Each row comes from the steps of one path. Every step used is in the known rows, and no mark comes twice. Write the path behind each row, first mark first.
Known rows
silu-duve-vara-dofim-bavop: -0.1 -19.7 32.6 -38.8 2.3 5.7 33.8 -1.8 -17.4 17.1 -2.4 -12.0 -23.7
 -19.0 -13.6 -9.9 -16.1 -5.4 -20.0 -21.8 24.2 -28.5 -22.6 27.3 -11.8
vara-dofim-bavop-reliv: -8.3 -30.0 27.8 -8.3 -0.3 9.8 -8.9 -27.9 -31.3 23.3 16.4 -6.1 -22.9
 -18.3 1.7 -7.0 17.9 -11.8 -31.2 -14.9 -12.6 -34.6 18.0 29.4 -17.8
reliv-meso-duve-bavop-dofim-vara: -27.4 -1.0 7.3 59.5 -55.3 -11.3 -3.8 1.7 -21.6 16.7 0.1 10.4 -10.8 -0.2
 -7.0 31.2 -7.7 13.1 -23.7 -11.1 -8.2 1.6 15.4 30.9 0.9
meso-duve-vara: -12.0 -12.4 17.4 24.3 -13.7 -12.0 11.4 -7.3 22.1 10.3 2.5 7.4 17.0 -5.3
 -5.2 4.5 -1.3 -5.9 -3.8 -10.2 16.8 11.4 -26.6 6.7 -17.5
meso-duve-silu: -13.1 2.1 11.9 24.1 -23.7 -9.4 5.1 -20.3 10.1 23.7 -6.9 8.1 13.7 5.4
 10.2 3.7 -13.4 -12.3 -17.0 3.1 13.9 4.0 -26.2 12.0 -16.7
silu-duve-vara: 1.2 -7.7 13.8 -38.1 2.2 -2.6 36.2 12.7 -2.6 7.1 -8.4 -10.4 -13.2 -10.3
 -14.8 -9.9 -24.4 3.3 -7.3 -16.4 27.7 -11.5 -34.6 13.1 -5.3
meso-duve-bavop-dofim-vara: -39.4 -2.7 9.0 24.8 -35.2 -14.3 -2.7 -6.6 -12.4 16.0 6.2 15.4 -16.9
 -12.9 10.3 15.0 9.2 -8.8 -29.5 -6.9 3.9 -5.1 11.6 19.6 -10.8
silu-duve-bavop: -7.8 12.4 -1.5 -51.3 -17.4 5.8 24.8 4.1 -18.9 14.2 -3.6 -8.4 -32.6 -7.6
 -2.7 1.8 -11.4 -1.1 -27.4 -3.1 29.8 -15.5 -1.1 15.6 4.2
dofim-bavop-reliv-meso-duve: -8.0 -31.7 -15.0 3.5 -49.9 8.1 -20.1 -16.4 -26.8 9.8 14.9 6.5 -12.2 -7.8
 -1.2 0.6 -9.2 -0.6 -13.5 3.0 22.7 6.2 -2.1 23.1 -20.2
dofim-bavop-reliv-meso-duve-vara: -6.6 -36.9 -10.5 0.9 -44.8 5.3 -20.7 -13.3 -22.3 9.1 14.3 5.4 -7.3 -11.2
 -1.8 1.4 -6.7 -2.0 -11.7 0.5 28.1 13.6 -10.0 26.2 -25.7
vara-dofim-bavop-duve-silu: -10.1 -28.8 48.7 -19.7 1.2 19.6 1.0 -31.2 -34.8 24.3 9.7 -9.0 -37.9
 -16.0 1.3 -2.0 -2.3 -19.7 -31.9 0.3 -1.4 -32.3 28.2 43.2 -11.2
dofim-bavop-reliv-meso-duve-silu: -7.1 -29.2 -13.0 1.4 -50.1 6.4 -23.5 -19.5 -28.1 16.4 10.0 6.5 -8.8 -6.0
 5.5 0.3 -12.2 -5.0 -17.9 7.0 26.6 10.7 -9.7 29.4 -25.3
dofim-meso-duve-vara-reliv: -15.0 -20.9 9.9 24.7 -2.3 -8.7 16.4 11.1 6.8 8.9 -19.9 -14.7 25.9 3.0
 -13.3 13.0 1.0 -43.7 16.6 -0.8 -22.5 -4.9 -23.8 -24.0 -5.7
dofim-bavop-duve-silu: -5.6 -30.5 11.4 -42.1 -25.0 23.4 -10.6 -18.3 -29.3 5.0 5.2 0.0 -36.7
 -10.0 5.7 -4.8 -28.5 -20.8 -12.0 29.8 41.6 9.4 12.9 33.5 -13.3
silu-duve-vara-reliv: 1.8 -1.5 17.3 -41.7 11.0 -2.7 46.7 3.6 1.1 3.8 -8.5 -15.0 -10.4 -15.5
 -25.1 -15.2 -32.6 -8.0 -5.4 -14.2 20.0 -10.7 -38.6 6.8 3.4
bavop-reliv-meso: -10.2 -9.3 -20.4 14.1 -22.0 -13.3 -10.9 5.7 -8.8 9.9 5.5 -7.2 -3.5 7.1
 -11.5 1.6 -8.9 26.4 -12.7 -11.7 -15.7 4.5 -8.4 15.2 -2.8
vara-duve-bavop: -14.6 -27.5 21.7 -33.8 5.1 11.9 13.6 -25.9 -2.7 19.7 13.7 -22.1 -35.0
 -7.0 -7.5 -7.7 -0.2 2.9 -34.7 13.2 0.5 -17.5 21.1 11.3 1.3
duve-vara-dofim-bavop-reliv: -2.7 -35.1 32.3 -11.8 13.4 -1.8 -6.8 -10.0 -10.0 15.5 10.3 -5.6 -1.0
 -22.3 -1.6 -2.6 19.1 -11.2 -15.2 -17.2 6.3 -1.5 -11.9 29.9 -28.8
vara-dofim-meso-duve-bavop-reliv: -25.0 -19.5 30.9 17.6 3.3 -3.4 5.3 -8.7 -19.7 34.4 -3.7 -18.1 -6.8 -3.3
 -2.2 13.8 29.4 -28.2 -27.6 -17.8 -44.8 -43.8 16.5 8.6 -8.8
bavop-dofim-meso-duve-silu: -48.8 -23.9 22.0 35.4 -14.3 -12.1 6.3 4.4 -36.1 13.2 -11.8 2.4 -10.4
 -2.0 20.5 10.4 -12.2 -15.8 -7.4 -15.5 -35.7 -37.8 -3.4 10.7 -4.1
meso-duve-bavop-dofim: -39.2 1.1 11.9 18.9 -34.5 -7.3 1.7 -16.8 -11.3 17.0 10.9 15.3 -14.7 -7.9
 15.3 16.2 6.8 -3.6 -29.3 -7.4 7.6 -8.4 12.1 19.4 -5.9
dofim-bavop-reliv-meso: -3.6 -30.9 -17.8 -5.9 -41.8 9.9 -24.7 -11.5 -30.9 5.9 13.6 3.3 -14.6
 -8.1 -0.2 -0.6 -7.4 0.6 -10.9 4.7 21.1 8.2 1.8 23.3 -18.2
dofim-vara-duve-bavop-reliv: -14.4 -35.0 -0.9 -13.0 1.7 -16.3 -8.0 14.0 -5.5 13.3 -1.0 -16.9 -32.3
 -18.8 -20.4 -12.5 6.9 -7.4 -29.5 9.0 -11.7 -3.5 9.8 9.0 -15.9
bavop-duve: -14.6 -14.4 17.5 -32.5 2.8 9.5 16.5 2.3 -3.7 -4.0 3.9 -11.3 -43.1 1.1
 -16.4 -4.1 -32.3 4.9 -4.7 15.3 7.3 -3.7 24.9 18.7 14.1
vara-dofim: -6.1 -7.7 41.0 10.2 18.2 3.2 7.5 -18.7 -13.7 21.1 5.6 -8.6 -12.1 -9.1
 -2.7 0.6 17.7 -4.9 -24.0 -20.4 -30.5 -38.8 19.4 19.8 -1.9

Which path is each row?
-19.5 -32.2 11.8 -27.7 -5.9 6.0 7.7 -23.5 -6.5 24.5 16.7 -25.7 -36.5
 -3.9 -13.3 -6.7 -4.6 15.4 -40.8 7.6 -7.2 -15.2 16.5 19.3 -0.3 -> vara-duve-bavop-reliv-meso
-8.1 -6.1 14.7 57.4 -39.9 -8.2 8.1 -2.0 3.8 12.8 -1.3 4.9 13.1 6.7 -16.5
 24.4 -15.4 16.5 -4.6 -13.9 2.1 12.5 -11.5 22.2 -2.4 -> reliv-meso-duve-vara
-36.2 4.5 3.9 6.5 -22.1 -11.9 -12.4 6.1 -38.1 6.7 3.4 6.1 -30.2 -20.8
 7.0 19.7 10.0 -7.1 -31.4 -2.7 -12.2 1.7 29.8 29.2 2.4 -> duve-bavop-dofim-vara-reliv-meso
-6.4 -32.8 31.2 -21.8 14.2 6.3 18.3 -30.3 2.7 25.7 0.1 -23.9 -19.3 0.3
 -4.1 -20.1 -24.8 0.7 -27.5 13.6 -3.9 -20.3 -11.9 14.3 -7.4 -> vara-duve-silu
-14.7 8.1 3.9 48.5 -53.4 -2.5 0.4 -8.3 -7.8 18.3 2.2 6.4 -0.5 8.6 -7.9
 32.5 -6.0 13.8 -19.7 -4.0 2.3 9.3 12.0 23.7 4.1 -> reliv-meso-duve-bavop
-42.3 -25.3 16.0 23.8 -2.6 -7.7 3.6 14.2 -41.1 1.5 -8.2 -1.8 -17.2 -4.2
 15.9 8.8 -5.4 -9.3 1.0 -17.3 -42.6 -39.6 9.3 4.9 4.0 -> bavop-dofim-meso
-5.0 -36.2 18.5 -29.8 -22.4 21.3 1.9 -14.3 -22.7 -4.6 11.2 -3.6 -32.2
 -17.3 -16.4 -0.6 -30.8 -17.1 -2.3 19.4 34.5 15.7 12.5 30.9 -5.0 -> dofim-bavop-duve-vara-reliv-meso
-8.8 18.6 9.6 26.8 -19.6 -1.6 23.1 -24.7 2.0 6.0 2.6 -4.5 6.3 -4.8 -27.8
 11.1 -20.8 -14.0 -9.7 1.2 -13.9 7.9 0.2 3.0 20.3 -> vara-reliv-meso-duve-bavop
2.0 -0.3 18.2 -27.7 0.0 -2.0 46.5 4.7 -2.5 6.0 -8.9 -14.8 -10.0 -11.9
 -29.7 -8.3 -37.7 -0.6 -6.5 -16.9 16.9 -9.3 -36.3 12.5 6.8 -> silu-duve-vara-reliv-meso
-36.2 3.9 3.2 -7.2 -11.5 -12.1 -12.5 5.0 -33.7 4.7 4.1 6.7 -30.8 -24.3
 12.1 13.0 14.8 -14.8 -30.3 -0.1 -8.8 -0.1 27.5 22.5 -0.7 -> duve-bavop-dofim-vara-reliv
-37.3 -15.3 16.8 24.5 3.8 -21.9 5.2 11.3 -32.0 -6.0 -2.0 6.4 -26.5 -26.3
 -3.5 -8.3 -13.9 -8.5 -10.5 -17.7 -36.3 -23.9 6.6 15.1 2.9 -> bavop-dofim-vara-reliv
-21.7 -15.5 38.5 22.3 3.5 1.7 8.9 -10.4 -19.2 32.2 -6.2 -15.7 -5.1 -3.3
 -0.8 18.2 28.9 -31.9 -24.1 -15.6 -41.8 -44.5 21.0 6.8 -5.8 -> vara-dofim-meso-duve-bavop
-48.0 -27.1 27.3 33.6 -3.6 -13.7 17.7 4.4 -27.6 4.0 -7.0 -0.8 -6.3 -10.4
 5.7 7.2 -12.0 -19.9 0.8 -20.7 -39.6 -33.4 -6.6 3.1 1.3 -> bavop-dofim-meso-duve-vara-reliv
-10.2 -8.1 28.5 61.5 -33.9 -7.1 9.4 -8.2 -1.0 20.0 0.9 1.8 8.5 3.9 -17.5
 24.6 -9.6 14.9 -12.8 -20.9 -8.8 -0.6 -4.6 29.0 -3.1 -> reliv-meso-duve-vara-dofim
-18.4 -20.7 41.5 31.3 8.4 0.3 14.7 -9.5 -15.2 29.2 -8.5 -16.3 -1.3 -1.0
 -6.1 11.8 19.7 -29.7 -16.0 -19.8 -47.4 -50.3 13.1 3.0 -4.8 -> vara-dofim-meso-duve
-1.4 -19.0 41.7 0.7 26.3 -6.8 4.5 -3.2 2.3 13.3 3.0 -7.5 6.8 -15.9 -4.5
 3.0 18.4 -6.6 -11.0 -21.2 -6.1 -4.0 -11.2 22.4 -17.4 -> duve-vara-dofim
-4.3 -23.8 25.0 -43.8 1.7 1.1 30.0 -0.3 -18.1 18.8 -0.1 -14.1 -25.0
 -19.2 -14.1 -14.2 -15.8 -0.6 -23.7 -24.3 21.6 -28.2 -27.0 28.4 -14.9 -> silu-duve-vara-dofim-bavop-reliv
3.9 -3.4 19.0 8.9 10.4 -8.7 15.7 -1.5 12.2 -2.6 -1.7 -7.8 20.1 -12.1
 -24.3 4.4 -12.0 -8.8 7.6 -7.2 -0.8 26.0 -26.7 7.9 1.0 -> duve-vara-reliv-meso
-37.0 -0.6 0.9 -5.1 -17.6 -12.3 -20.3 11.6 -36.3 6.6 4.2 10.0 -33.0
 -20.9 19.4 16.4 20.4 -6.8 -31.4 -1.7 -3.2 -0.1 29.8 27.5 -6.8 -> duve-bavop-dofim-vara
-25.7 -15.5 -10.8 13.0 -22.2 -7.0 -2.3 13.0 -7.6 18.2 -14.4 -12.5 9.1
 8.0 1.8 20.4 15.9 -34.6 -3.0 5.3 -18.8 -7.7 -2.2 -16.2 -8.9 -> dofim-meso-duve-bavop-reliv
-14.2 -34.1 -0.3 1.3 -9.4 -16.1 -7.8 15.0 -9.6 15.7 -2.4 -17.1 -31.8
 -15.3 -25.2 -5.2 1.5 -0.8 -30.2 6.6 -15.5 -2.1 12.6 15.3 -12.7 -> dofim-vara-duve-bavop-reliv-meso
-13.9 -9.3 21.2 -36.6 2.3 5.8 10.0 -3.1 -6.5 8.5 -6.1 -11.6 -35.7 4.5
 -2.7 -3.7 -40.3 -3.6 -13.9 24.4 13.9 5.3 7.8 30.4 3.5 -> bavop-duve-silu
-5.1 14.1 13.0 35.1 -15.2 -2.5 29.3 -23.0 5.9 3.0 0.1 -5.4 10.6 -2.6
 -32.4 4.7 -29.4 -11.3 -1.2 -3.1 -19.9 2.3 -7.8 -1.1 20.9 -> vara-reliv-meso-duve
-26.0 5.9 7.9 -39.8 -13.0 -4.7 29.7 7.4 -34.0 10.7 -4.7 -5.8 -44.7 -21.5
 -6.7 -3.6 -20.1 -7.0 -32.9 -10.8 9.4 -27.4 1.2 21.6 7.4 -> silu-duve-bavop-dofim-vara-reliv
-8.9 4.7 10.8 57.4 -47.1 -6.2 3.0 -11.2 -4.4 22.1 -7.6 5.3 11.0 13.9
 -5.9 23.7 -23.8 11.8 -14.6 -4.6 -0.1 7.3 -10.9 25.8 -1.9 -> reliv-meso-duve-silu
-41.5 -15.5 20.5 48.6 -14.7 -23.6 8.5 6.5 -31.8 -0.2 -1.9 9.2 -23.6
 -22.2 -9.3 -0.2 -21.5 -2.9 -13.6 -21.3 -37.8 -23.7 6.1 21.2 4.1 -> bavop-dofim-vara-reliv-meso-duve
-12.7 -24.1 26.5 -36.3 11.9 3.0 16.0 9.3 4.5 -5.1 2.9 -12.4 -32.3 -5.4
 -18.5 -2.9 -28.4 2.8 -0.8 10.4 17.2 13.0 8.0 24.5 2.7 -> bavop-duve-vara
-15.4 -25.5 7.6 27.4 -8.2 -8.5 8.2 18.0 4.3 11.0 -20.4 -12.0 23.8 6.2
 -5.6 17.1 6.2 -35.8 14.9 -2.2 -16.4 -5.2 -20.6 -19.0 -11.8 -> dofim-meso-duve-vara
-12.7 6.7 -11.7 -58.2 -17.4 -0.4 19.5 6.0 -19.5 17.0 0.1 -11.2 -34.4
 -7.7 -3.9 -4.3 -11.1 4.9 -33.3 -6.2 25.3 -15.1 -8.1 17.2 -0.6 -> silu-duve-bavop-reliv
-38.1 -21.8 13.7 27.4 -4.6 -22.1 -6.5 20.2 -35.9 -2.8 -2.2 11.1 -29.4
 -21.0 7.2 -2.5 -6.6 2.7 -12.3 -19.3 -28.4 -24.9 10.3 21.5 -5.7 -> bavop-dofim-vara
-5.1 -41.4 14.9 -41.8 -17.6 21.6 -6.3 -9.2 -21.1 -4.1 12.0 -0.4 -34.9
 -17.1 -4.9 -3.6 -20.4 -16.8 -3.0 20.0 43.5 13.3 13.2 29.5 -14.2 -> dofim-bavop-duve-vara
-8.1 2.8 -2.9 32.4 -17.6 -20.8 1.7 13.9 -3.4 3.0 -11.1 -2.1 -2.9 -17.8
 -32.1 7.3 -5.2 -24.1 -10.8 3.9 -17.3 15.7 1.8 3.2 0.3 -> dofim-vara-reliv-meso-duve-bavop
-18.2 -33.4 45.0 -27.4 21.8 4.5 19.8 8.4 -6.1 6.5 -1.6 -22.1 -34.4 -6.5
 -20.0 1.8 -17.5 -10.6 -6.4 2.7 -7.7 -11.1 16.4 26.3 2.1 -> bavop-duve-vara-dofim-meso
-39.4 1.3 11.4 22.3 -29.5 -14.2 5.2 -12.7 -10.1 13.9 6.4 12.2 -14.3
 -16.5 2.8 11.1 3.2 -16.6 -28.4 -5.2 -1.8 -4.8 8.4 14.5 -4.8 -> meso-duve-bavop-dofim-vara-reliv
-40.6 -38.3 28.5 17.4 1.8 -18.5 2.7 5.2 -34.6 9.6 -2.4 -0.2 -38.7 -20.8
 5.4 -12.5 -18.8 3.2 -25.8 -13.2 -30.4 -34.6 5.0 29.1 -9.4 -> bavop-dofim-vara-duve-silu
-5.9 -38.5 10.6 3.8 8.2 -13.4 4.0 13.9 0.5 6.9 -6.4 -15.5 -24.3 -15.8
 -27.1 -16.8 -5.9 -7.3 -14.2 5.4 -17.1 -12.0 3.0 2.2 -11.9 -> dofim-vara-duve
-6.7 -34.7 9.0 -38.5 -24.8 25.9 -5.6 -14.1 -28.2 -4.0 12.5 0.3 -41.7
 -12.4 -3.5 -4.5 -23.6 -14.9 -5.4 23.8 36.2 2.9 24.9 25.2 -6.4 -> dofim-bavop-duve
-10.7 -30.9 6.1 -8.1 1.6 -11.9 -3.8 12.9 -5.4 11.3 -3.4 -14.7 -30.8
 -18.7 -19.6 -7.9 6.6 -11.9 -25.6 11.4 -8.8 -3.8 14.3 7.6 -12.8 -> dofim-vara-duve-bavop
-12.0 -17.8 30.1 -39.4 20.8 3.3 27.4 0.4 8.4 -8.1 3.4 -16.8 -29.4 -10.8
 -28.5 -8.6 -36.4 -8.9 1.5 12.6 9.4 12.8 3.4 18.1 11.6 -> bavop-duve-vara-reliv
-5.3 -34.8 13.0 0.2 7.7 -15.7 -0.4 10.1 -1.6 15.2 -14.0 -15.7 -19.1
 -13.4 -17.5 -16.8 -11.1 -12.9 -20.4 11.8 -11.8 -5.8 -9.4 10.1 -18.6 -> dofim-vara-duve-silu
-16.9 -28.4 28.8 18.5 -14.2 -8.3 5.2 -20.8 6.2 22.4 11.5 3.7 5.3 -13.7
 -5.1 -0.1 7.6 -10.3 -19.6 -18.1 9.7 -5.9 -19.5 21.6 -26.9 -> meso-duve-vara-dofim-bavop-reliv
-16.3 -15.0 3.8 26.6 -15.2 -6.7 4.9 8.9 -3.9 20.3 -26.8 -11.2 21.1 13.6
 4.8 16.1 -1.7 -39.9 5.4 7.0 -18.6 -10.1 -20.2 -15.3 -11.3 -> dofim-meso-duve-silu
